Every row comes from one small tree of marks. Brackets hold a mark, then the marks that hang from it, in the order of their numbers. Every link used is in the known rows. Which tree was each row made from?
Known rows:
[K_616 K_437 K_573]: 6 -21 1 -30 8 -5 -13 -18 10 6 9 -44 -8 11 -11 -8 15 -28 14 -1 1 -18 5
[K_616 [K_573 K_90 K_610]]: 6 4 -10 2 5 -4 -25 -8 12 4 2 -4 4 13 5 -4 5 -1 -18 15 4 -36 6
[K_991 [K_573 K_90] K_789]: 16 14 -40 18 1 -15 -20 -8 23 -2 0 22 -20 16 3 12 -2 8 -23 -18 -13 20 3
[K_610 [K_991 K_789]]: 12 0 -3 -13 -11 -7 -5 -9 -6 12 -1 25 -16 -8 -7 -9 2 -27 0 -23 -15 11 -1
[K_735 [K_154 K_90]]: 28 -3 -6 -15 -6 -30 -24 -14 -1 10 0 -12 -9 -20 0 -1 -19 -9 -8 -4 -7 11 8
[K_789 [K_991 [K_573 K_90 K_610]]]: 10 8 -9 18 3 -5 -21 -13 18 -1 4 6 20 2 -8 9 2 26 -25 -4 -3 -4 21
[K_145 [K_154 K_90] K_616]: -17 -7 18 -14 -18 -32 -4 -6 -25 -5 5 1 0 -25 7 3 -9 -17 -11 -24 19 29 1
[K_145 [K_616 [K_573 K_610]]]: -16 9 8 2 -6 -9 -8 -6 -9 7 8 -16 5 3 -8 -3 0 -14 -13 5 12 -9 3
[K_145 K_154 [K_616 K_90 [K_573 [K_610 K_991]]]]: -24 -5 33 -26 -29 -6 4 3 -14 -13 5 19 5 -11 10 -25 6 -36 -7 3 3 15 -8
[K_616 K_90 K_437 [K_573 [K_610 K_991]]]: 4 -28 17 -40 -11 8 -1 -3 9 0 20 -22 7 13 -2 -24 17 -37 14 15 -10 -13 -2
[K_145 [K_154 K_735] [K_616 K_90 K_437]]: -28 -24 12 -46 -27 -4 21 -10 -11 -7 19 -20 -7 -9 0 11 -5 -19 9 -9 16 48
 -9
[K_789 [K_991 K_573]]: 18 -4 -5 0 4 -9 -23 -22 9 1 6 -11 7 -5 -20 -3 10 -4 -14 -23 -7 20 22
[K_991 [K_573 K_437 K_610 [K_616 K_90]] K_789]: 7 4 -25 31 3 15 20 7 0 -10 -2 11 -19 15 -10 2 -5 20 0 7 -20 27 -7
[K_610 [K_991 [K_573 K_90]]]: 17 10 -17 -4 2 -3 -19 5 16 0 -5 25 0 13 15 -9 6 -11 -12 -9 -3 -1 7
[K_891 [K_573 K_610]]: 7 16 17 8 15 -23 -20 -12 2 17 5 -7 9 -7 -13 1 -4 2 -4 12 5 -13 13
[K_610 [K_991 [K_573 K_437] K_789]]: 19 8 -9 15 3 9 12 14 -2 3 -11 19 -14 7 -1 -9 6 -10 11 -13 -15 23 3
[K_991 [K_573 K_90 K_437 K_610 K_616] K_789]: 1 23 -33 50 14 16 15 15 7 -6 -20 25 -11 15 4 16 -9 43 -5 7 -9 -5 -6
[K_616 K_437 [K_573 K_90]]: 6 -15 -8 -25 6 -3 -19 -14 16 0 6 -30 -5 18 5 3 11 -16 5 2 4 -33 -1
[K_573 K_610]: 9 2 -2 -3 9 -10 -6 -19 -8 16 -2 -5 0 -2 -18 -1 -2 -1 -9 8 4 -14 13
[K_573 K_90 K_437 [K_610 [K_991 K_789]] K_616]: -5 14 -4 22 -1 25 25 20 -16 1 -23 41 -4 -3 9 6 -8 21 9 6 -8 -28 -17
[K_437 [K_573 K_610 [K_616 K_90]]]: 15 0 2 -11 12 0 -9 -13 1 0 7 -14 -6 -11 -10 2 2 -4 -18 10 8 2 -12
[K_991 [K_573 [K_616 K_90]] K_789]: 11 -3 -37 5 -7 -6 -8 -9 14 -13 9 14 -29 14 -10 -1 -1 -4 -14 -21 -26 44
 -7

Which tree is each row?
2 10 -7 36 15 23 7 6 1 -10 -14 4 19 1 -4 12 -1 44 -4 5 0 -19 6 -> [K_789 [K_991 [K_573 K_90 K_437 K_610 K_616]]]
-37 -12 32 -7 -36 -16 12 24 0 -7 11 4 8 -20 16 -12 2 -20 8 -15 3 20 -8 -> [K_145 [K_154 K_90] [K_616 K_437 [K_573 [K_610 [K_991 K_789]]]]]
2 -29 -8 -39 2 2 7 -23 -6 -7 11 -25 -17 7 -14 3 0 -17 13 -6 -7 0 -13 -> [K_573 [K_616 K_90 K_437]]
5 12 -24 3 6 7 -12 12 13 -7 -13 30 -4 11 17 -9 3 0 -9 -10 -5 -7 -4 -> [K_610 [K_991 [K_573 K_90 K_616]]]
-8 -8 -3 8 9 6 6 -10 16 -1 1 -24 14 -3 -24 4 5 26 4 -7 -5 -3 13 -> [K_789 [K_991 [K_573 K_610 [K_616 K_437]]]]
-4 3 -28 4 -3 8 6 14 25 -7 -7 25 -15 13 12 4 1 7 6 -20 -16 3 -14 -> [K_610 [K_991 [K_573 K_90 [K_616 K_437]] K_789]]
8 21 32 13 14 7 0 17 -9 10 -10 18 22 -2 14 1 -3 7 14 22 7 -39 0 -> [K_891 [K_573 K_90 K_437 [K_610 K_991]]]
0 -19 2 -22 -16 -16 -14 2 -1 5 11 -11 3 -24 12 -7 2 -10 -6 -11 13 36 10 -> [K_145 [K_154 K_90 K_735]]
-3 17 34 17 18 14 13 22 -17 11 -17 9 15 -12 0 -11 -2 5 26 18 4 -30 -4 -> [K_891 [K_573 K_437 [K_610 K_991] K_616]]
-23 -8 11 -16 -27 -20 -2 9 -16 1 17 -8 6 -26 13 4 -7 -11 -10 -20 25 48 2 -> [K_145 [K_154 K_90 K_735] K_616]
3 4 34 1 6 16 13 16 -18 -1 -2 9 12 -6 2 -12 -2 -7 23 21 -6 -14 -12 -> [K_891 [K_573 K_437 [K_610 K_991] [K_616 K_90]]]
16 11 -9 27 22 7 9 3 -2 8 -12 -11 1 14 -9 -2 1 15 2 18 5 -3 17 -> [K_991 [K_573 K_437 K_610]]
21 1 -4 14 11 11 -7 -8 0 -8 -6 -5 11 4 -3 12 6 16 -4 -7 -1 -3 12 -> [K_789 [K_991 [K_573 K_90 K_437]]]
6 21 9 12 14 -20 -25 -8 10 11 3 7 12 1 2 12 -9 14 -12 15 7 -28 7 -> [K_891 [K_573 K_90 K_610]]
-7 27 16 33 6 13 11 26 -5 3 -17 40 6 -8 13 8 -10 22 15 9 -7 -27 -17 -> [K_891 [K_573 K_90 K_437 [K_610 [K_991 K_789]] K_616]]
-27 3 7 -19 -17 -9 8 -4 -17 5 1 1 -5 -22 1 6 -7 -9 -6 -15 22 37 0 -> [K_145 [K_154 K_735] K_616]
-26 -25 25 -26 -17 -24 -3 1 -5 -10 13 -33 2 -13 12 -5 4 -28 7 -16 18 14
 -3 -> [K_145 [K_154 K_90] [K_616 K_437 K_573]]
12 21 -27 44 11 5 8 8 9 1 -11 18 -8 18 2 15 -6 33 -9 9 -7 1 5 -> [K_991 [K_573 K_90 K_437 K_610] K_789]
-5 -23 -4 -24 2 4 15 -18 -4 -1 10 -20 -6 6 -17 3 -3 1 9 11 -5 -9 -8 -> [K_573 K_610 [K_616 K_90 K_437]]
9 21 19 23 22 -2 -3 3 -6 9 -8 1 14 2 4 15 -9 21 6 27 12 -36 3 -> [K_891 [K_573 K_90 K_437 K_610]]
-13 -3 1 -12 4 15 14 6 1 4 -10 10 7 1 7 3 -2 10 12 8 2 -43 -11 -> [K_573 K_90 [K_610 K_991] [K_616 K_437]]
-1 -13 -19 -5 7 4 9 -7 18 -9 10 -19 -7 20 -12 -2 1 9 2 9 -9 10 0 -> [K_991 [K_573 K_610 [K_616 K_90 K_437]]]
0 4 -1 15 20 17 23 -1 -25 8 -20 -7 -2 -4 -12 3 -5 17 13 16 6 -29 -2 -> [K_573 K_437 K_610 K_616]
7 -2 -12 5 6 0 -15 -15 7 -5 -1 -6 2 -8 -18 -3 8 8 -11 -25 -9 13 12 -> [K_789 [K_991 [K_573 K_616]]]
10 8 12 3 8 19 14 10 -19 8 -17 20 13 2 11 0 -2 5 8 20 6 -38 0 -> [K_573 K_90 K_437 [K_610 K_991]]
-21 -13 21 -5 -20 3 6 26 -17 -7 9 -30 10 -16 23 -5 4 -17 9 -3 26 32 -2 -> [K_145 [K_154 K_90 K_735] [K_616 [K_573 K_437]]]
2 -24 8 -26 -22 5 2 -1 13 -2 22 -7 -6 10 -5 -17 13 -31 11 3 -23 4 -8 -> [K_616 K_90 K_437 [K_573 [K_610 [K_991 K_789]]]]
3 -15 -33 -7 -5 -3 6 -10 21 -14 13 -8 -29 18 -12 5 1 -3 4 -18 -25 37 -11 -> [K_991 [K_573 [K_616 K_90 K_437]] K_789]
-33 11 12 10 -10 18 18 23 -11 -5 -9 -2 13 -5 22 7 -2 14 0 21 28 -3 -6 -> [K_145 [K_154 K_735] [K_616 [K_573 K_90 K_437 K_610]]]
